(in the rows, 128 means zero)
Known rows, with every way that one mark hangs from another
S(T): [176 141 101 135 143 128 126  96 126 138 141 187 123 101 112 126 112  59
 142 121 153]
T(N Y): [167 130 105 146 122 129 109 109 136 134  92  87 162 110 123  86  94 119
 122  98 169]
X(D T(S(H))): [158 155 102 113 173 114 168 162 121 129 173 132 124 112 126  94 150 132
  72 147 114]
Z(G): [182 169  90 137 143 121 139 168 141 126 126 103 132 138 115 127 116  91
 142 119 115]
T(Y(D)): [160 124  95 147 144 128 116 113 100 129 115 121 131 111 112 123 124  83
 161 123 154]
X(G(Z)): [165 140  93  96 167 126 149 142 131  91 156 134 130 123 126 163 114 115
 123 133 107]
X(D G T): [123 147  94 102 192 101 196 180 134  89 179 163 163 122 128 138 140 182
  58 181  84]
X(G T(Y)): [105 139 103 105 167 110 156 158 144 101 124 155 177 114 127 144 103 183
 100 168 130]
T(S): [185 151 104 122 139 146 116 124 128 139 136 104 118 121 119 112 111 106
 128 103 167]
T(N(H(S)) Y(D)): [163 129 108 151 147 119  99 129 126 150  79 101 153  74 131 101 114  92
 137 102 131]
S(H T(N Y)): [161 144 116 148 123 116 118 104 149 164  83 154  88  71 117  94 135  48
 138 118 169]
X(D G(Y)): [149 145  67 114 168 124 213 164 144 100 170 111 155 137 129 176 159 144
  92 168 104]
N(H(S(T(Y)))): [169 166  97 140 164 110 139 119 136 161 117 170 145  95 140 151 109  58
 132 131 107]
H(S(T)): [201 153  79 109 137 144 110 133 130 152 158 157 143  96 123 151  92  63
 130 104 141]
N(H): [173 166 110 150 178  98 153 121 139 134 121 171 124 131 138 131 128  77
 138 142  95]
S(T(N Y(D))): [157 116 110 149 129 132  99  91 118 145 102 151 135  66 107  97 112  69
 145 105 174]
X(D T(Y)): [143 141  90 127 169 109 176 138 103 113 169 137 176 122 123 105 126 140
  76 157 115]
Z(G(Y)): [177 164  71 133 137 136 158 173 155 128 130  75 153 142 123 150 127  95
 151 123 126]
X(D G(Z)): [163 143  82 101 180 117 191 148 112  87 188 123 136 122 126 158 143 119
  81 150  78]
N(H(S)): [187 173  95 133 174 109 141 141 141 147 130 158 138 119 146 151 114  72
 131 129  89]
G(Z): [207 137  90 107 161 138 127 110 103 102 178 121 125 127 125 130 109  61
 141  99 113]
Y(D): [189 124  99 138 167 131 104 138 103 117 147 153  98 112 112 121 146  71
 170 119 126]
S(H T(N Y(D))): [159 132 117 151 130 116 106 111 135 162  84 157  75  57 111  94 151  38
 154 117 165]
T(N(H) S Y(D)): [145 127 126 154 139 129  94 112 123 160  61  71 136  62 125  75 121 110
 129  92 164]

Rows
[162 143 118 138 109 137  99 121 148 166  69  52 114  83 122  71 118 115
 115  89 194] => T(N S(H) Y)
[160 125 122 143 121 140  83 129 130 163  68  57  91  63 117  68 137  99
 136  85 187] => T(N S(H) Y(D))
[148 144 123 150 129 128 113 103 143 162  61  65 155  82 131  78 100 126
 109  94 173] => T(N(H) S Y)
[180 169  99 135 169 110 138 125 141 155 128 180 138  99 140 151 113  57
 133 129 101] => N(H(S(T)))
[191 143  84 116 123 146 100 124 133 159 130 129 162  82 125 131  81  78
 122  94 159] => H(S(T(N Y)))
[175 150  72 136 144 138 145 180 141 127 131  78 137 128 119 148 141  84
 165 121 121] => Z(G(Y(D)))
[100 143  98 102 171 115 189 161 124 110 149 116 175  99 125 131 129 195
  49 171 124] => X(D G T(S Y))
[131 131  71  80 192 123 214 174 127  77 203 118 185 116 136 164 146 164
  68 170  80] => X(D G(Y Z) T)
[164 136 120 110 152 133 105 147 143 127 132 119 155 103 125  72  95 160
  97 108 154] => X(T(N S))
[199 110  65 106 163 159 136 127 103 102 181  86 134 111 127 159 146  52
 174 103 120] => G(Y(D) Z)
[172 141 118 147 148 116 121  98 143 145 111 178 131  83 121 102 113  70
 130 113 142] => S(T(N(H)))
[189 133  86 117 129 147  91 129 123 157 131 133 150  71 122 130  92  70
 132  92 154] => H(S(T(N Y(D))))
[121 145 112  91 172 124 144 171 151 107 137 147 154 107 127 136 107 189
  91 153 136] => X(G T(S))
[149 131  80 113 163 134 157 163 150 103 137 125 136 123 126 181 146 130
 147 152 128] => X(G(Y(D)))
[116 131  99  87 174 119 153 147 125  88 145 138 176 105 129 149  99 161
  99 154 114] => X(G(Z) T(Y))
[181 149 118 140 134 114 116 119 155 156 105 174  69  80 118  94 143  47
 139 114 153] => S(H T(N))
[114 135  87  92 184 110 196 154 107  83 179 128 180 103 128 143 126 164
  57 169  85] => X(D G(Z) T(Y))
[113 127  95  89 173 140 150 183 151 106 138 121 160  98 128 156 133 183
 115 156 140] => X(G(Y(D)) T(S))
[168 158 100 141 168 113 132 124 128 159 116 173 136  83 137 149 120  51
 143 129 105] => N(H(S(T(Y(D)))))
[154 127 102 138 130 148 102 111  98 148 104  82 124  89 110 111 120  97
 148 104 183] => T(S Y(D))
[104 141  92 109 179 101 198 165 126  96 156 144 182 115 126 140 131 184
  58 184 102] => X(D G T(Y))
[187 149  78 114 129 144 112 120 124 157 143 145 157  91 123 152  87  65
 131 106 155] => H(S(T(Y)))
[135 128 109 120 157 134 113 136 109 131 127 125 152  95 117  99 108 136
 123 127 160] => X(T(S Y(D)))
[165 145 106 147 138 118 116 118 145 152  80  95 171  95 139 102  96 108
 116 105 139] => T(N(H(S)) Y)
[160 132 114 135 109 147  96 106 134 153  81  47 157  90 118  73  90 134
 110  81 201] => T(N S Y)
[178 151 127 139 146 128 108 125 154 152  93  91 129  93 134  76 112 119
 109  90 147] => T(N(H) S)
[169 136 103 121 174 109 158 156 127 108 175 136 167 117 126  75 129 152
  65 137 106] => X(D T(N))
[185 139  78 117 133 146 102 125 115 155 141 147 147  81 120 150  98  59
 141 105 151] => H(S(T(Y(D))))
[157 114 116 140 120 150  78 116 117 151  81  52 135  69 112  71 111 120
 130  77 194] => T(N S Y(D))
[120 148 100  95 183 114 186 177 132 102 170 136 157 108 126 129 136 192
  50 168 107] => X(D G T(S))
[137 140 107 116 148 132 125 130 122 131 127 122 167 108 121 103  95 147
 109 129 165] => X(T(S Y))
